Each row was made from one small tree. Brackets hold a mark, then the marks that hang from it, in alphabetical order. Every link used is in the known rows. Write each row's tree.
Known rows:
{K {U {E {D Q} J}}}: [ 12  -2  -8 -25  -5   4 -21  -3 -16 -13 -15 -14  -8   3  -3   7   0  35
 -12   0   5  -1  -3   1 -15  13 -20]
{R {E {D Q} J {U K}}}: [ 29 -16  -4  -4 -15  -4 -28  10  -7 -32 -20 -20  -6  -5 -15  11  13  23
 -24 -14  11  -1   4  -1  -5  14  -3]
{B {J {E {D Q} R {U K}}} L}: [ 27  -3  10  19   0 -14  10  11 -24  -9 -30 -24   6  -5 -18   2   1 -17
 -18  -7   0  -4  -4   9 -27  24  29]
{R {E {D Q}}}: [ 14 -17  -1  -5 -12  -5 -11   0   2 -10  -6  -7  -9   2   2   2   7  11
  -5  -1  13  -1   4   6  -7  10  -2]
{D E Q}: [  9  -9 -12 -16 -32   1 -13  19 -15   1  -8   2  -8  -1 -15   6  11  29
   8   3   9  -2   5  -4 -25  15   2]
{G {B {J E} L} {S X}}: [ -3  18  19  16  10  -2  19  -2 -31  32 -27  -8   2   1   6  -7  -9  -6
 -11 -16   1  -2  -3   8 -41  19  26]
{B L}: [  8   2   6  14  -1  -9  11   1  -3   2  -3  -4   2  -5  -1  -4   2 -26
   1   6  -3   1   0   8  -5   1  17]
{K {U {E D R}}}: [  9   2  -5 -18   4  12  -9 -12 -14  -9 -17 -15  -6   8   3   5  -6  31
 -15  -3   1  -2  -4   6 -10  12 -17]
{J {E R {U K}}}: [ 11  -5   8  12   0  14   4  12 -16   0 -15  -9  -5   3 -15   7   4  19
 -15 -24   5  -1  -6   1  -2   6   3]
{V {G {B {J {E R U}} L} S}}: [  1  22  23  -3  -9   1  10   2 -24  12 -26 -17  -2   1  23  -5  -7   6
 -19  -7  14  -4  -1   1 -44  21  21]
{U {E {D Q} J R} K}: [ 14  -7 -10 -14 -19   6 -17  14 -27 -38 -31 -27 -12  -6   5  13   9  36
 -32 -28  -2  -1   6   4  -6  28 -17]
{K {U {E D J R}}}: [ 12   2  -4 -19   1   8 -15  -6 -17 -21 -23 -21  -2   4  -2   9   1  35
 -21  -6   0  -3  -5   2 -10  12 -15]
{V {L B}}: [  8   7  11 -11  -5   5   9  12  -3  -4  -6  -2   9   4   7   2   1  -7
   6  -5   9   0  -4   9 -10   4  -7]
{G B S}: [ -1  18  13 -13 -11   5  -2  -8 -27  19 -11  -3 -11  -1  18  -2   3  25
 -13 -13  11   1  -4  -3 -30   7 -10]
{G {B {J {E D R {U K}}} L}}: [ 15   5  25  15   4  -7   9   2 -30   6 -29 -19   4  -3  -2  -3   4  -4
 -24 -18   2  -2  -6   5 -34  26  15]
{K {U {E R}}}: [  5   6  -5 -17  10  13  -5  -9 -13  -1 -15  -9  -5  11  -1   3  -1  24
  -5  -2   1   0  -5   8  -3  12 -20]
{B {J {E D}} L}: [ 10  -5  18  23   9 -18  19   3 -11   8 -14 -11   7  -2   2  -6  -2 -32
  -9   2   1  -3  -2  21 -22  17  34]
{R {E D {U K}}}: [ 21 -15   0   5  -3   5 -14  -2   3 -17 -11 -11  -6   3  -1   4   4  12
 -22 -13  11   0   4  12   3  10  -1]
{L {B J}}: [ 15   8   7   1  26  -4  17   3  -4  10 -10  -8  17   1 -12   0   4 -19
   3  -9  -3  -1  -7  11  -8  17   0]
{E D J}: [ 12  -6   1  -3 -13  -8 -16   5  -6 -31 -12 -19   5 -11  -3   8   3  18
 -25  -6  -1  -3   0  -8 -12  -1   8]
{R E}: [  4 -11   4   2   4   0  -1  -2   7   1  -2   1  -5   7   6  -2  12  -5
   1  -4  10   1   3  14  10   7  -1]
{J {E {D Q} R {U K}}}: [ 20 -11   3   4 -17   9  -6  14 -21 -10 -19 -18 -10  -2 -18  11   0  35
 -22 -21   8  -3  -4  -7 -18   8   2]
{V {G {B {J {E U}}} {S X}} L}: [-13  22  21 -14 -17  10   2  11 -17   7 -28  -9   3  11  35  -4 -25  14
 -14  -8  18  -6   6  -1 -49  17  16]
{K {U {E {D Q} J R}}}: [ 15   1  -8 -24  -6   5 -19  -2 -22 -21 -25 -22  -6   2  -9  11   2  39
 -17  -4   2  -3  -5  -4 -17  14 -18]
{X S}: [ -2   6  -4  14 -10  -9   1  -1  -3  -3  -7  -1   4   1   3  -2   9  -2
  -3   6  -4  -6  -9  -1  11   6  -9]
{E {D Q} J U}: [ 35  -5  -4  -9 -25  -9 -34  12 -14 -37 -20 -27   4 -15 -33  16   4  37
 -29  -5   0  -4  -4 -25 -27   0   8]

Write each row's tree:
[  9   2   0  -9  -4   5  -9   7 -17 -22 -23 -19   0  -1   0   8  14  25
 -21 -19  -8   0  -3   4  -1  17  -2] | {U {E J R}}
[ 11   2  14   6  27  -1  23   8  -8  21  -7  -5  12   4 -10  -1   6 -14
   4 -15   2   0  -9  17  -9  18   4] | {L {B {J E}}}
[ 19  -4  -4 -17 -21   0 -18   9 -22 -33 -27 -27  -5  -7  -3  13  11  39
 -27 -18  -5  -3  -1  -4 -17  19  -3] | {U {E {D Q} J R}}
[ 14   4  14   6  26   1  25   9 -12  14 -15 -10  14   3 -14   2   7 -10
   1 -19   1  -2 -11  12 -10  19   5] | {L {B {J {E R}}}}
[  6  -1  18  23  14 -17  22   6 -11  16 -12  -6   7   0  -1  -8   3 -40
   1   3   1  -1  -2  21 -14  18  32] | {B {J E} L}
[ 20  -4 -10  -1 -20  14 -11  16 -17 -19 -23 -11   2   1 -19  11   9  33
 -18 -16   2  -1   2  -1 -14  16   7] | {D {E R {U K}}}
[ 23  -6  11  20   2 -16   8  10 -19   2 -21 -16   3  -5 -12  -1  -1 -21
 -14  -3   3  -2  -1  14 -25  23  27] | {B {J {E {D Q} {U K}}} L}
[  6  14  21 -13  -5   7  14  20  -5  -8 -21 -14  14   9  16   1 -10  -5
  -4  -6  16  -5  -1   7 -27  18  10] | {V G {L {B {J {E R U}}}}}
[  3  10  24   3  -7  -2   8   3 -14   1 -22 -20   4   0  16  -4 -10   2
 -21  -5   8  -5   0  -3 -40  21  23] | {V {G {B {J {E D R U}} L}}}
[ -5  21   6  -1  10   1   4  -7 -26  18 -28  -8   5   2   5  -2 -13  11
 -14 -15  -3  -3  -1  -4 -35  18   9] | {G {B J} {S X}}
[ 17   1  19  25  14 -15  15   6 -12  12 -15 -10  11  -1 -14  -5   4 -33
  -6   1  -1  -1  -6  16 -18  17  35] | {B {J {E U}} L}
[ 10  -6  -6  -7 -10   9 -12   9 -21 -37 -30 -26  -7  -4  14  11   7  30
 -37 -31  -4   0   5  12   1  25 -12] | {U {E D J R} K}
[  8   5  -5 -19   7   9 -12  -3 -17 -13 -21 -15  -2   6  -6   7   5  27
 -12  -6   0  -1  -6   3  -3  12 -18] | {K {U {E J R}}}
[ 23  -3  -6 -13 -27 -11 -19  14 -22 -46 -29 -32   3 -15 -22  17   7  33
 -25  -9  -2  -7  -2 -25 -23   6   5] | {E {D Q} J R}
[  8  -2  -8 -22  -2   8 -14  -9 -12   0  -9  -8 -11   7   2   4  -5  32
  -6   3   6  -1  -2   6 -14  12 -22] | {K {U {E {D Q}}}}
[ 27   2  15   7  21   2  16   7 -13   4 -19 -18  16   1 -22   6   4   1
 -12 -21   0  -3 -13   8 -19  17  10] | {L {B {J {E D R U}}}}
[ 17 -13   8   4 -15   4  -9   9 -11   4  -5  -8  -9  -2 -17   7   0  30
 -13 -10  10  -2  -6  -5 -23   0   9] | {J {E {D Q} U}}
[  7  -6  -6  -5  -8  14  -3   1 -17 -23 -22 -18 -12   2  19   7  -1  26
 -29 -27  -3   0   6  17   1  25 -15] | {U {E D R} K}
[  1  -1  -6  -5   0  16   1   5 -17 -13 -20 -11 -10   5  15   4   5  16
 -17 -26  -4   2   5  18  10  26 -19] | {U {E R} K}
[ 29  -1  14  18  -1 -17  10   9 -22  -5 -28 -24   9  -5 -23   3   1 -15
 -16  -2  -1  -5  -7   5 -33  20  36] | {B {J {E {D Q} R U}} L}
[ 23  -9   5   2   0  -2 -19   6   1 -18 -13 -12   4   1 -17   5  19   9
 -15  -9   7   1  -3   2   4   6   6] | {R {E J U}}
[ 15 -15   5   5 -15   7  -9  12 -14   1  -8  -8 -13  -2 -11   7  -1  29
 -16 -17  11  -1  -1  -1 -16   6   0] | {J {E {D Q} {U K}}}
[ 26   5  -5   1  -6   3 -18  15 -19 -43 -32 -28   9  -8 -30  16  11  22
 -31 -22  -6  -2  -4 -16   0   8   1] | {E J R {U K}}
[ 19  -8  13  11  -8   9  -2   6 -13  -7 -14 -17  -2   0 -16   9   0  31
 -24 -19   4  -4  -9  -6 -18  -1  15] | {J {E D R U}}
[ -7  24   8 -16  -5   8  15  14  -4  -2 -23 -10  13   9  32   0 -26  -8
  -1  -4  13  -5   7   9 -32  15  12] | {V {G {S X}} {L {B J}}}
[ 10   2  17  23  13 -15  24   7 -17   6 -21 -13  10   0  -6  -4   4 -36
  -4  -1  -2  -3  -5  16 -16  19  34] | {B {J {E R}} L}
[ 13 -10 -12 -18 -36  -5 -21  26 -19 -14 -14  -5  -3  -7 -21  11  19  34
   0  -1   8  -2   5 -10 -25  15   5] | {D {E J} Q}
